Known rows, with every way that one mark hangs from another
sazuv[lofal]: [-0.11 -0.37  0.10  0.01 -0.12  0.25  0.17  0.48 -0.06 -0.02 -0.04  0.55
  0.13 -0.29 -0.29 -0.08 -0.39  0.46 -0.24]
lofal[neros[lumafe] nosu]: [-0.13 -0.41  0.22  0.23  0.02  0.08 -0.33  0.04  0.02 -0.19  0.14  0.10
  0.20  0.03 -0.02  0.30 -0.14 -0.02 -0.26]
lofal[neros[lumafe[dega]] nosu sazuv]: [-0.12 -0.47  0.23  0.42 -0.15  0.04 -0.32  0.10 -0.21 -0.29  0.16 -0.57
  0.31  0.05 -0.03  0.05 -0.18  0.18 -0.16]
lebil[lumafe[buruk depe[lozil]]]: [-0.23  0.23  0.07 -0.11 -0.29 -0.06  0.07  0.30  0.11  0.46 -0.04 -0.12
  0.37 -0.31  0.08 -0.20 -0.17  0.33 -0.17]
sazuv[lofal[nosu]]: [-0.11 -0.51  0.11  0.18 -0.14  0.07  0.06  0.29 -0.17 -0.14 -0.07  0.30
  0.22 -0.23 -0.30 -0.16 -0.18  0.54 -0.27]
neros[lumafe]: [-0.21 -0.23  0.12  0.14 -0.05  0.09 -0.08  0.19  0.15 -0.04  0.04  0.48
  0.13 -0.15 -0.11  0.28 -0.28  0.15 -0.35]
sazuv[lofal[neros[lumafe]]]: [-0.12 -0.57  0.19  0.01  0.11  0.36 -0.05  0.45 -0.08 -0.15  0.13  0.28
  0.15 -0.08 -0.05  0.31 -0.42  0.11 -0.17]
nosu[lofal]: [-0.21  0.07  0.12  0.07 -0.10  0.08 -0.09  0.30  0.03 -0.12  0.05  0.38
  0.06 -0.23 -0.30  0.14 -0.14 -0.12 -0.20]
neros[lumafe[buruk dega depe]]: [-0.34 -0.01  0.26  0.04 -0.30 -0.18  0.13  0.31  0.05  0.12 -0.20  0.09
  0.30 -0.13  0.16 -0.03 -0.22  0.19 -0.11]
lofal[neros nosu]: [-0.02 -0.24  0.21  0.13 -0.11  0.14 -0.25  0.11  0.03 -0.10  0.11  0.21
  0.15 -0.07 -0.15 -0.01 -0.15  0.07 -0.21]
vusedu[lozil]: [-0.17  0.06 -0.01 -0.13 -0.13  0.19  0.00  0.23  0.16  0.22  0.03  0.66
 -0.06 -0.35 -0.13 -0.09 -0.35  0.29 -0.20]
lofal[neros[lumafe[buruk depe]] nosu sazuv]: [-0.27 -0.19  0.17  0.20 -0.25  0.06 -0.20  0.18  0.01 -0.23  0.08 -0.66
  0.32  0.08  0.03  0.05 -0.15  0.05 -0.11]
neros[lumafe[dega depe]]: [-0.29 -0.10  0.19  0.15 -0.26 -0.07  0.09  0.19  0.19  0.00 -0.06  0.35
  0.26 -0.21  0.10  0.02 -0.19  0.41 -0.18]
lofal[neros[lumafe[buruk]] nosu sazuv]: [-0.18 -0.35  0.19  0.24 -0.13  0.08 -0.32  0.19 -0.18 -0.22  0.11 -0.68
  0.26  0.12 -0.08  0.14 -0.22 -0.11 -0.18]
lumafe[buruk dega depe[lozil] neros]: [-0.32  0.37  0.18  0.06 -0.40 -0.10  0.23  0.33 -0.19  0.23 -0.34  0.26
  0.37 -0.31  0.07 -0.17 -0.25  0.07 -0.10]
lebil[lumafe]: [-0.14 -0.19  0.05 -0.03 -0.19 -0.05 -0.09  0.22  0.27  0.25  0.10  0.10
  0.14 -0.30 -0.12 -0.14 -0.25  0.36 -0.33]
sazuv[lofal[neros nosu]]: [-0.03 -0.55  0.20  0.09 -0.04  0.24 -0.07  0.32 -0.19 -0.17  0.06  0.15
  0.19 -0.12 -0.20 -0.05 -0.24  0.28 -0.15]
lofal[neros[lumafe] nosu sazuv]: [-0.12 -0.44  0.14  0.36 -0.08  0.19 -0.37  0.08 -0.06 -0.34  0.25 -0.40
  0.24  0.04 -0.15  0.20 -0.20  0.09 -0.25]
lofal[neros nosu sazuv]: [-0.02 -0.28  0.13  0.27 -0.22  0.25 -0.30  0.16 -0.06 -0.25  0.23 -0.31
  0.19 -0.05 -0.29 -0.10 -0.21  0.20 -0.20]
lebil[lumafe[neros]]: [-0.27 -0.16 -0.01  0.01 -0.22 -0.14 -0.04  0.18  0.23  0.18 -0.02  0.13
  0.11 -0.34 -0.09 -0.03 -0.31  0.13 -0.40]
lumafe[depe]: [-0.19  0.10  0.09  0.00 -0.32  0.13  0.11  0.25  0.35  0.04  0.00  0.62
  0.15 -0.31 -0.14 -0.10 -0.23  0.44 -0.22]

Rows
[-0.22 -0.56  0.18  0.14 -0.04  0.16 -0.02  0.23  0.01 -0.27  0.07  0.07
  0.29 -0.07  0.04  0.15 -0.15  0.35 -0.13] | sazuv[lofal[neros[lumafe[depe]] nosu]]
[-0.35  0.01  0.15 -0.02 -0.22 -0.03  0.09  0.28  0.21  0.08 -0.12  0.24
  0.22 -0.14  0.06  0.13 -0.23  0.13 -0.20] | neros[lumafe[buruk depe]]
[-0.29  0.16  0.23  0.12 -0.23 -0.07  0.11  0.29 -0.17  0.22 -0.19  0.11
  0.45 -0.17  0.19  0.04 -0.18  0.16 -0.09] | neros[lumafe[buruk dega depe[lozil]]]
[-0.13 -0.72  0.21  0.19  0.09  0.18 -0.14  0.25 -0.20 -0.25  0.09  0.05
  0.23 -0.03 -0.06  0.23 -0.23  0.17 -0.20] | sazuv[lofal[neros[lumafe] nosu]]
[-0.37  0.10  0.25 -0.08 -0.04  0.06 -0.15  0.36  0.07 -0.12  0.05 -0.12
  0.15  0.00  0.10  0.41 -0.12 -0.52  0.01] | nosu[lofal[neros[lumafe[buruk depe]]]]
[-0.26 -0.16  0.28  0.08 -0.17 -0.16  0.02  0.32 -0.14  0.13 -0.18  0.06
  0.23 -0.08  0.06  0.04 -0.29  0.01 -0.18] | neros[lumafe[buruk dega]]
[-0.30  0.20  0.15  0.07 -0.16  0.07  0.06  0.27  0.00  0.18 -0.11  0.27
  0.37 -0.18  0.08  0.19 -0.20  0.10 -0.18] | neros[lumafe[buruk depe[lozil]]]
[-0.27 -0.09  0.18  0.09 -0.02  0.19 -0.31  0.43 -0.19 -0.26  0.19 -0.65
  0.14  0.08 -0.13  0.39 -0.25 -0.60 -0.05] | nosu[lofal[neros[lumafe[buruk]] sazuv]]
[-0.12 -0.01  0.12  0.11 -0.10  0.36 -0.28  0.38 -0.05 -0.29  0.31 -0.30
  0.07 -0.09 -0.34  0.16 -0.24 -0.25 -0.07] | nosu[lofal[neros sazuv]]
[-0.43  0.10  0.03 -0.16 -0.39 -0.26  0.13  0.27  0.29  0.30 -0.18 -0.10
  0.19 -0.32  0.07 -0.18 -0.27  0.06 -0.25] | lebil[lumafe[buruk depe neros]]
[-0.33  0.40  0.07  0.00 -0.31  0.04  0.17  0.31 -0.03  0.20 -0.25  0.42
  0.30 -0.30 -0.04  0.00 -0.28 -0.05 -0.19] | lumafe[buruk depe[lozil] neros]
[-0.21 -0.59  0.27  0.19 -0.11  0.02  0.03  0.26 -0.15 -0.22 -0.01 -0.08
  0.36 -0.07  0.16  0.01 -0.13  0.44 -0.04] | sazuv[lofal[neros[lumafe[dega depe]] nosu]]
[-0.18 -0.66  0.36  0.13 -0.03 -0.06 -0.05  0.38 -0.48 -0.09 -0.13 -0.38
  0.34  0.04  0.11  0.02 -0.23  0.05 -0.04] | sazuv[lofal[neros[lumafe[buruk dega]] nosu]]
[-0.12 -0.60  0.28  0.07  0.03  0.23  0.00  0.46 -0.25 -0.10  0.06  0.11
  0.22 -0.07  0.05  0.16 -0.41  0.17 -0.08] | sazuv[lofal[neros[lumafe[dega]]]]
[-0.38  0.19  0.19 -0.01 -0.46 -0.20  0.25  0.34  0.02  0.14 -0.35  0.23
  0.23 -0.27  0.05 -0.23 -0.29  0.03 -0.12] | lumafe[buruk dega depe neros]
[-0.22 -0.18  0.31  0.14  0.06  0.05 -0.26  0.28 -0.15 -0.18  0.14 -0.05
  0.14 -0.01  0.04  0.40 -0.16 -0.42 -0.04] | nosu[lofal[neros[lumafe[dega]]]]
[-0.36 -0.02  0.06  0.01 -0.42 -0.30  0.13  0.18  0.27  0.21 -0.13 -0.01
  0.25 -0.39  0.12 -0.26 -0.20  0.36 -0.24] | lebil[lumafe[dega depe neros]]
[-0.31 -0.02  0.09  0.17 -0.10  0.28 -0.23  0.30  0.13 -0.39  0.31 -0.37
  0.17 -0.04 -0.09  0.38 -0.15 -0.18 -0.06] | nosu[lofal[neros[lumafe[depe]] sazuv]]
[-0.28 -0.48  0.25  0.02 -0.08  0.06  0.02  0.35 -0.13 -0.14 -0.08 -0.19
  0.32 -0.01  0.11  0.08 -0.17  0.13 -0.06] | sazuv[lofal[neros[lumafe[buruk depe]] nosu]]
[-0.37  0.08  0.16  0.06 -0.14  0.17 -0.19  0.41  0.00 -0.27  0.16 -0.62
  0.20  0.03 -0.02  0.31 -0.18 -0.42  0.02] | nosu[lofal[neros[lumafe[buruk depe]] sazuv]]
[-0.31 -0.05  0.19  0.22 -0.17  0.14 -0.18  0.31 -0.02 -0.35  0.22 -0.53
  0.23 -0.04  0.02  0.22 -0.14 -0.10  0.03] | nosu[lofal[neros[lumafe[dega depe]] sazuv]]
